Known rows, with every way that one mark hangs from another:
bafaf(besub(soro zanipip) gofir kepa): [ -4.5   2.2 -19.3 -19.4   0.2  38.1  51.3  -5.9  12.0  27.5  -9.4  12.2
 -29.9  16.4  39.4 -30.5   8.5 -27.5  20.0  30.1   7.9  -0.8  -8.4  22.8
  18.5]
gofir(bafaf(besub)): [ -1.8  26.1  -5.1  -5.3   6.7   9.4   5.6  -7.8  -0.3  12.7  -2.1  -5.3
  20.0  29.8  13.5 -10.3  -2.8  -9.5  21.0  -4.9   2.3 -11.3  17.1  -1.1
  19.8]
soro(kepa): [ 10.1   7.0   4.3  -5.6  -9.5  -1.9  27.2   1.4   7.4 -13.1 -11.6  10.8
 -10.9  -5.0  15.2  -0.1  16.8   1.7   4.8  20.8  12.3  -4.1   8.8   6.2
   3.3]
kepa(zanipip): [ -8.2  -4.3   6.7   4.5   6.3   8.0  23.2  -6.2   4.3  -3.3 -16.2   3.1
 -16.8  -9.3   0.4  23.0   0.0  -7.8  -5.7  13.7  19.5   0.2 -13.0  -7.0
  -2.3]
besub(bafaf(gofir kepa)): [  6.1  -4.0 -14.9 -13.5  -6.5  20.3   2.9   9.7   6.0  11.3   2.8   0.8
 -15.0   6.7  37.3 -30.8  20.2   3.0  12.5  19.9   7.8  -2.0  11.6  -4.1
  14.9]
soro(besub kepa): [ 16.0  18.6  20.5 -12.3 -18.7 -15.1  43.4   4.2   8.0  -8.0 -15.3   7.3
   6.6   4.6  14.6  13.4  24.4  14.1  15.2  10.7  25.1   1.7  11.7  11.7
   4.7]
kepa(bafaf): [ -9.2  -7.2   2.7   0.6   1.9  -5.2 -14.7 -12.5  -1.6 -11.4  -2.6   9.6
   4.7   6.8   2.5  14.8  -6.2   0.9  -0.6  -8.9   7.0   1.0   8.2  -9.1
   0.4]
kinede(kepa(bafaf)): [ 11.2  -5.1   6.1  -2.3  -3.8  -8.8  -2.0   3.3 -10.0 -19.8  -7.0  15.3
  -3.5  -4.9   8.2  10.0   4.6  17.6  -4.3  -9.0  -3.5   0.0  17.4 -25.8
  -2.7]
besub(bafaf(gofir) soro zanipip): [-14.6 -12.2  -3.8  -5.6  14.6  27.1 -13.8 -11.8   9.6  16.3 -26.1   9.5
 -50.9  14.8  31.0 -38.5 -32.7  -1.9  -6.1  20.7   3.6  10.1  -4.6  -2.2
  13.2]
mimo(gofir): [ 10.6  -3.7   1.0  12.1   8.0   2.6  -7.9  -3.8  12.5  10.8  17.6   6.5
 -21.3  -8.3   7.1  -2.6   1.0  -6.0  -3.7   7.7   5.8  -2.3   1.4  -0.9
   6.5]
bafaf(besub(soro zanipip(pavesik))): [ -1.6   4.8   8.5   4.5  11.3  16.0  30.3 -12.7  -5.5  16.0 -11.1  18.5
 -32.8  34.3  -6.5 -12.7  -3.9 -21.2  -3.8  11.2   4.3  -0.2  -0.9   6.1
  10.3]
zanipip(pavesik): [ 12.6  -3.5  11.4  16.2   2.3  -3.2   6.1   2.1  -4.1   2.8   8.8   8.4
 -10.9   7.7 -14.9  -1.6  20.3   0.8  -6.5   5.4   2.4  -6.0   8.7 -13.9
  -2.8]
gofir(bafaf(besub kepa)): [  5.0  24.3  -7.3 -19.1   2.3  15.8  35.8  -6.1  -7.3   9.4  -5.8  -1.5
  13.9  29.0  27.0 -14.9  20.7 -14.6  23.8   7.4   6.4 -15.9  21.8   4.8
  28.9]
soro(kepa(zanipip) pavesik): [ 15.1  -3.3  31.7  16.1  -6.0   1.0  50.7   1.2  16.8  -8.9 -33.1  29.4
 -32.8  -9.8  16.8  21.9  22.0 -10.0  -3.8  33.5  39.1 -17.8  18.5   0.3
  -7.0]
kepa(bafaf zanipip): [-17.4 -12.7   9.2   6.3  10.7   3.1  10.4 -19.3   2.4 -12.0 -17.0  11.7
 -10.2  -0.6   3.4  35.8  -6.5  -8.0  -6.1   5.5  25.5   0.7  -2.3 -16.0
  -0.6]
soro(besub(zanipip)): [ 10.9   6.6  24.3  -8.9  -1.0  -6.1  19.5  -4.7  -6.8  16.0 -15.8   0.7
  -5.9  12.0   4.5  16.4  -0.9   6.9   2.5  -4.2  15.4  12.1  -9.9   1.1
   7.8]
kinede(kepa(bafaf(besub(soro) gofir))): [ -6.1   3.8 -15.9  -3.9  -6.1  14.0  12.5   5.2  13.3   0.8  -1.4  19.0
  -4.1  12.1  30.7 -18.9  -0.8   4.2  19.4  -1.8  -1.4   1.0  17.2  -4.3
   5.0]
kinede(kepa): [ 20.8   1.9   2.8  -5.5  -5.6  -6.0  11.5  16.9  -7.7  -9.6  -5.1   6.6
  -7.0 -12.9   5.0  -4.4  10.5  16.1  -3.4  -1.8  -9.6   1.7  10.1 -16.3
  -4.6]
bafaf(besub): [ 0.1 17.3 -7.9 -6.1 -6.5  6.1 13.3  3.3 -1.4 11.1 12.7 -2.0 19.1 20.9
 -0.1 -4.7  6.7 -8.9 18.6 -2.0  2.8 -0.9 -0.1 11.7  6.5]
kinede(kepa(bafaf(besub) zanipip)): [  7.1   8.7   3.3  -5.6  -2.0   1.8  32.5  -0.3  -7.6 -11.0  -9.9  16.8
   1.1   7.8  11.1  29.2   7.2   0.0   9.4   1.4  17.9  -0.2   8.1 -21.0
   1.4]
bafaf(besub gofir kepa): [ 10.4  11.5 -25.6 -13.5 -15.6  23.5  39.1  14.0  13.1  25.2  21.6   1.2
  15.0  11.4  32.1 -20.2  36.0 -14.0  34.7  21.0   7.1  -7.4   0.3  12.9
  12.2]
mimo(gofir(bafaf(besub kepa))): [ 15.3  23.0  -5.7  -8.3   9.9  17.2  29.2 -11.1   5.9  21.4  11.0   3.2
  -6.4  20.0  36.1 -15.5  22.7 -20.7  20.1  14.8  13.3 -16.9  22.6   4.0
  36.7]
kinede(kepa(bafaf(besub))): [ 13.3  14.3  -1.1 -10.1  -7.5  -3.4   7.7   7.8 -10.8  -9.4   6.6  12.9
  14.6  16.1   7.9   9.0   8.0   7.9  16.0 -12.8  -1.3   0.0  17.5 -14.9
   4.2]
mimo(gofir(bafaf(kepa))): [ 13.1   5.5   3.0   0.2  15.1  10.7  14.7 -12.3   8.9   9.2   0.2   6.1
 -25.7  -0.8  35.0 -11.4  17.1  -9.6   3.3  18.3  10.1 -17.3  21.7  -7.0
  30.5]
kepa(bafaf zanipip(pavesik)): [ -4.5 -16.1  23.4  23.2  13.0  -1.4  17.2 -16.1  -3.1  -9.6 -11.3  20.2
 -19.8   5.4 -10.8  36.8  13.8  -6.3 -11.1  12.3  28.5  -5.6   4.5 -30.2
  -4.5]

Rows:
[ 12.8  11.8  -5.8 -25.8  -4.6  19.5  45.7  -2.9 -13.1  20.7  -1.3   5.5
  -7.9  20.4  16.4  -3.9  17.5 -23.0  13.3  16.8   9.1   0.8  -6.7  10.4
  17.4] => bafaf(besub(zanipip) kepa)
[ -5.1   2.6   7.0  -5.9  15.5  15.1  46.7 -14.8   0.2  -2.8 -34.1   2.6
 -19.1  -1.6  29.0   9.6  16.1 -13.9   2.3  23.5  25.2 -15.0   9.0 -13.9
  20.4] => gofir(bafaf(kepa(zanipip)))
[  0.3   9.8 -11.2  -9.6  -6.2  27.8  50.3  -7.2  24.7  18.7 -18.2  18.8
 -31.7  12.4  38.9 -26.9  -1.1 -19.4  20.8  39.7  16.9  -3.0  -4.5  24.3
  14.4] => bafaf(besub(soro(kepa) zanipip) gofir)
[ -1.9  21.8  -2.0 -12.9   9.1  21.8  59.0 -11.4  -2.5  10.2 -20.3  -0.9
  -1.4  17.0  29.1   9.4  19.8 -21.8  19.1  19.4  25.2 -14.7  10.6  -3.4
  28.2] => gofir(bafaf(besub kepa(zanipip)))
[  0.8  14.1  -6.6 -16.9  -4.0  19.4  66.7  -0.5  -2.0   5.9  -4.1   5.5
  -2.6   9.8  14.0  15.2  28.5 -24.3  16.5  22.4  26.1  -4.8  -6.2  10.5
  13.3] => bafaf(besub kepa(zanipip))
[ 10.1  -7.7  14.4   8.9   4.4   8.6  61.1   0.0  -4.6  -1.1 -12.6  15.5
 -31.2  -3.6   0.6  22.4  41.7 -14.6  -6.8  32.6  26.9 -10.7   1.5 -15.4
   1.8] => bafaf(kepa(zanipip(pavesik)))
[  3.5  20.7   5.4  -9.9  14.4  14.6  14.4 -16.7  -9.5  26.0 -15.9  -2.8
  -0.3  32.6  16.5  -7.0 -14.7 -15.1  12.9   4.0   4.6  -8.2   2.9  -7.5
  25.0] => gofir(bafaf(besub(zanipip)))
[-14.8 -15.3  34.3  15.7   5.8   4.8  41.9 -23.1  23.9 -29.8 -54.9  44.7
 -49.7   2.0  23.5  24.7  -1.6 -14.9 -10.4  26.5  42.5 -13.4  29.3   4.1
  -2.5] => besub(soro(kepa(bafaf zanipip) pavesik))
[ 15.1  -2.1  24.0  18.1   1.0   0.2  58.5  -2.3   8.0 -10.6 -19.2  22.8
 -36.6  -6.2   0.6  24.2  34.3  -9.2  -8.2  40.9  34.0 -14.1   6.1 -14.5
  -3.5] => soro(kepa(zanipip(pavesik)))
[ 23.1  15.6  12.0  -4.8  12.4  19.1  48.5 -10.5 -17.1  24.6 -10.6   9.5
 -15.6  37.8  18.0  -9.4  32.2 -20.0   8.8  21.0  12.7 -19.4  14.9 -14.2
  29.2] => gofir(bafaf(besub(zanipip(pavesik)) kepa))
[ -0.5   9.9   5.9  -6.6  -7.3  15.4  45.5   1.0   8.6   3.2 -17.0  25.7
 -15.2  26.5  19.0 -19.6  20.9 -22.7  10.8   7.9  10.4 -15.4  27.9  29.9
  12.1] => bafaf(besub(soro(pavesik)) kepa)
[-28.9   7.3  -7.7  -7.6   3.4  10.3   3.6 -21.4   7.0  -8.8  -9.9  12.8
   3.6  31.1   7.2   0.1 -18.2 -13.1  10.4  -9.4   6.8   4.5  12.6  15.2
  10.4] => kepa(bafaf(besub(soro)))
[-19.5  11.0  -8.5 -17.7   1.5  26.8  71.7 -12.1   5.6  -3.1 -27.0  12.7
 -25.3  11.4  18.8   3.3   9.6 -29.7   9.0  23.1  20.4  -0.3  -4.0  22.6
  14.9] => bafaf(besub(soro) kepa(zanipip))
[  7.5  18.1  -1.5  -2.0  17.3  24.4  54.7 -16.5  11.1  19.4  -3.2   7.5
 -21.1  10.6  36.8   6.1  21.8 -27.5  14.5  27.5  31.7 -17.2  11.8  -3.4
  33.5] => mimo(gofir(bafaf(besub kepa(zanipip))))
[ -3.4 -20.5   9.6  33.8   8.4   9.2  17.0  -6.4  15.1   9.7   2.2  17.5
 -18.1  -0.2   6.5  23.0  20.3  -7.7   1.1  22.7  32.7  -9.4   0.7 -32.5
  -7.2] => kepa(bafaf(gofir) zanipip(pavesik))
[-24.2 -12.2   0.0   8.9   4.4  17.7  42.1 -20.9  35.6 -16.1 -38.1  29.1
 -40.9 -11.2  38.8  10.6  -1.7 -11.0   5.2  39.6  37.5  -5.1   6.9   0.1
   2.5] => besub(soro(kepa(bafaf(gofir) zanipip)))
[ 13.2  21.2  20.9 -20.7 -16.4 -11.4  17.6   4.1   1.9  -8.9 -19.4   7.0
  -5.6  20.3  18.4   1.8  15.9  21.3  10.1   6.5  26.6   8.7  20.8   4.3
  15.3] => soro(besub(bafaf) kepa)
[-10.9  29.4  -1.1 -11.8   4.2  13.3  40.7 -19.4  15.2  -7.9 -34.1  13.5
 -11.2  27.7  32.9 -24.7  -3.6 -12.7  17.8  18.4  11.8 -14.8  28.4  18.9
  26.7] => gofir(bafaf(besub(soro(kepa))))
[  8.8  22.9  -2.1   6.4  14.2  11.9   2.3 -11.9  10.4  24.6  16.1   0.9
  -1.0  22.6  19.8 -10.3  -1.8 -14.7  16.0   0.5   7.9 -15.5  18.6  -2.2
  27.0] => mimo(gofir(bafaf(besub)))
[  0.4   3.3  18.2   4.1   5.6  16.5  23.2 -10.2   4.5  16.7 -25.9  24.9
 -31.2  33.6  10.0 -10.8 -14.7 -22.4  -0.8   6.6   8.6  -6.8  10.2  19.0
   6.5] => bafaf(besub(soro(pavesik) zanipip))
[ 17.8   1.5  26.2   9.1 -12.3  -2.4 -10.0  16.8  17.1  23.9  -2.1   8.6
   1.0  24.9  22.8 -14.4  15.3  21.4  15.3  -3.5  23.9  -2.7  28.7  -2.5
   3.5] => soro(besub(bafaf(gofir)) pavesik)
[  1.6  -9.7  15.7  -9.4  14.7  19.3  22.2 -12.3 -16.3  -2.0 -34.0  22.5
 -69.4  28.1  12.4 -27.2   3.8  -7.9 -22.1  27.4   7.9   3.4  13.4  -6.3
  22.5] => besub(bafaf(kepa) soro zanipip(pavesik))
[ 19.2   7.3   6.5 -13.4  -1.3   1.7  14.5  -0.1 -19.9   2.9  -5.8  17.7
  -5.0  18.1  11.9  11.0  -1.5   0.5   6.1  -5.7   1.1   6.1   6.0 -20.7
   5.8] => kinede(kepa(bafaf(besub(zanipip))))
[ 19.2   1.2  -7.1  -5.9  -5.0  12.5  12.6   8.4  -2.3  20.2   6.5  16.0
  -2.9  10.8  30.5  -2.4   5.8   2.4  18.9   7.5   3.7   1.8   4.0 -24.0
   4.1] => kinede(kepa(bafaf(besub(zanipip) gofir)))
[ -7.2   4.0 -17.8   2.2  -7.7  11.0  -2.8  -2.5  14.8  18.0  22.9   5.1
  27.2  20.3  20.3  -3.7   6.7  -8.9  30.4   0.2  11.7  -3.8   5.0  -1.7
   4.6] => kepa(bafaf(besub gofir))
[ 19.6 -19.5  13.0  28.4   3.3   1.8  26.6   9.2   8.0   0.2  -3.3  26.1
 -26.3 -13.6  12.0  17.7  30.4   9.2  -1.8  21.7  21.4 -10.4  10.1 -49.5
 -10.8] => kinede(kepa(bafaf(gofir) zanipip(pavesik)))
[ -2.1 -16.4   7.9  12.0  16.8  23.4  -8.5  -8.6   3.9  19.5 -16.7  16.2
 -60.1  24.4  16.1 -37.0 -11.0  -2.1 -12.9  25.1   6.1   1.7   3.0 -14.2
  11.4] => besub(bafaf(gofir) soro zanipip(pavesik))
[-16.4  16.8   2.6 -10.6  21.9  22.1  19.7 -26.1  -1.1  15.7 -36.0   5.6
 -21.7  35.4  21.6 -20.0 -28.8 -19.5   6.0   3.8   2.1  -4.9   8.7   6.9
  27.6] => gofir(bafaf(besub(soro zanipip)))
[  3.0   6.3   8.1 -16.1  -9.7  13.1  43.3   8.1   9.5  15.4 -14.7   0.4
 -13.7   5.7  38.1   5.4  29.4   7.9  17.7  24.2  39.7   7.1   2.3  -5.0
  17.4] => soro(besub(bafaf(gofir kepa(zanipip))))
[  2.0 -10.8  -9.4  -1.1  -1.8  24.4  50.4   5.6  16.5  13.2  -6.4   3.9
 -19.4 -20.2  31.4   4.2  31.4 -14.0  11.5  35.9  26.7  -9.5 -10.1  -2.6
   4.4] => bafaf(gofir kepa(zanipip))
[ 26.0   4.2  33.7 -13.9  -1.1   0.0  30.0   1.1 -25.1  13.8 -15.4  10.1
 -31.0  35.1   9.4  -0.2  32.4   9.1  -4.8  14.9  23.8   8.5  12.1 -14.1
  22.0] => soro(besub(bafaf(kepa) zanipip(pavesik)))
[ 13.8 -10.5  -5.1   4.9  -7.3   1.1  -6.9  11.6   7.8  -1.2   5.6  14.0
  -1.0 -12.9  27.8  -5.2  11.9  17.3   9.6   1.9   0.0  -1.5  14.1 -28.2
  -4.1] => kinede(kepa(bafaf(gofir)))
[-11.0  -6.5   2.9 -27.3  12.6  24.3  13.0 -16.2 -12.9  -5.1 -41.3  13.9
 -58.8  19.0  26.2 -27.7 -14.7  -8.7 -15.1  20.2   3.3  10.7   6.6   7.0
  26.2] => besub(bafaf(kepa) soro zanipip)
[ -2.8 -15.3  26.6  10.4  13.8  11.8  11.4 -11.7   5.9   6.8 -38.7  26.6
 -48.5  12.8   9.4  -9.8 -19.6 -13.6 -17.5   8.9   7.9  -5.7  11.4   9.5
   0.3] => besub(soro(pavesik) zanipip)
[ 14.3  16.5   4.2   1.5  20.9  17.5   7.2 -21.7   1.4  35.8   5.7   4.0
 -20.5  24.6  26.9  -8.3 -11.5 -19.4   8.2   9.2  11.5  -8.2   6.7  -6.7
  31.1] => mimo(gofir(bafaf(besub(zanipip))))
[ 13.4  -0.6  19.0  -5.6 -12.7  -2.0  32.4  -7.0  16.8  11.4 -15.8  17.5
  -8.5   5.7  40.8  17.1  15.6   8.4  19.0  24.5  38.0   5.5   3.6  -4.4
   8.3] => soro(besub(zanipip) kepa(bafaf(gofir)))
[ 10.7  18.4  10.5   4.6  11.7  18.5  66.5  -8.5  -6.5  13.1 -13.0   9.4
 -11.3  27.4  14.2   8.4  40.1 -23.0  11.6  25.1  27.6 -23.6  18.6 -15.5
  23.4] => gofir(bafaf(besub kepa(zanipip(pavesik))))
[ 30.2   9.1  50.1  -7.8 -11.4  -8.6  22.2   3.6  -1.9   5.4 -38.3  24.8
 -33.4  30.6  25.6   1.4  11.6  12.0  -2.9  15.0  37.1  -0.3  29.2   0.9
  12.1] => soro(besub(bafaf zanipip) kepa pavesik)
[ -4.6  -1.4   3.6 -17.7   5.6  15.6  27.8  -1.7  -9.2  -8.0 -24.9   5.7
 -30.8   5.3  19.3   4.2  12.0  -7.3  -6.2  23.1  24.1   2.4   3.5 -10.2
  15.5] => besub(bafaf(kepa(zanipip)))
[ 34.0   9.5  39.0   2.1  -9.3 -11.8  53.2   0.0  -3.2   7.8 -20.1  19.4
 -24.9  15.0   5.7  19.3  34.0   7.4  -0.2  24.2  31.8   0.7   7.3  -6.0
   5.8] => soro(besub(zanipip(pavesik)) kepa)
[ 14.0   3.5  -5.5   8.4  -7.2  26.5  70.7  10.3  10.7  28.1  15.1  12.0
 -11.7   8.7  15.9   1.3  54.9 -22.9  22.4  38.2  32.2 -16.2  -1.0  -8.2
   5.2] => bafaf(besub gofir kepa(zanipip(pavesik)))
[ -3.1  -6.9  -8.3 -10.2   0.3  26.7  26.0   4.3   8.0  10.2 -11.7   2.9
 -29.0  -2.4  37.6 -10.2  19.6  -5.3   6.4  33.5  27.7  -0.9  -0.3 -10.9
  12.9] => besub(bafaf(gofir kepa(zanipip)))
[ 10.0   7.6  25.8 -18.8   1.6  -2.9  -4.2  -3.8 -15.8  12.6 -20.3  -2.5
 -15.1  29.2   9.3   3.4 -11.8  14.0  -2.1  -3.5  15.8  17.5   0.9  -5.1
  16.2] => soro(besub(bafaf zanipip))
[ 16.2 -12.8  25.7  18.8   6.1  -7.3  27.6   1.3  -9.7 -17.3 -14.9  27.1
 -28.3  -5.6  -3.3  35.0  23.5   9.9 -14.1   8.9  18.9  -6.7  13.6 -46.1
  -7.5] => kinede(kepa(bafaf zanipip(pavesik)))
[ 15.3   6.1 -16.5 -17.5  -7.9  31.9  44.0   7.1   3.5  38.1  10.3   4.1
  -5.3  13.8  34.6 -17.7  25.5 -20.4  25.1  27.3  11.9  -3.0 -10.2   7.0
  15.7] => bafaf(besub(zanipip) gofir kepa)
[-21.1  -5.9 -11.0  -1.6   6.3  19.4 -21.3  -3.0  17.8   2.6 -13.7   4.7
 -30.2  12.9  27.5 -39.9 -19.9   4.0   2.4  10.1   0.4   4.9   9.9   2.1
  10.1] => besub(bafaf(gofir) soro)
[-20.7  17.3  -3.2 -14.7  16.8  28.1  70.0 -23.6   6.5  -0.8 -44.2  10.0
 -23.2  22.3  33.1  -1.9   2.3 -27.5  12.4  19.1  23.8 -11.3  12.3   9.8
  30.0] => gofir(bafaf(besub(soro) kepa(zanipip)))
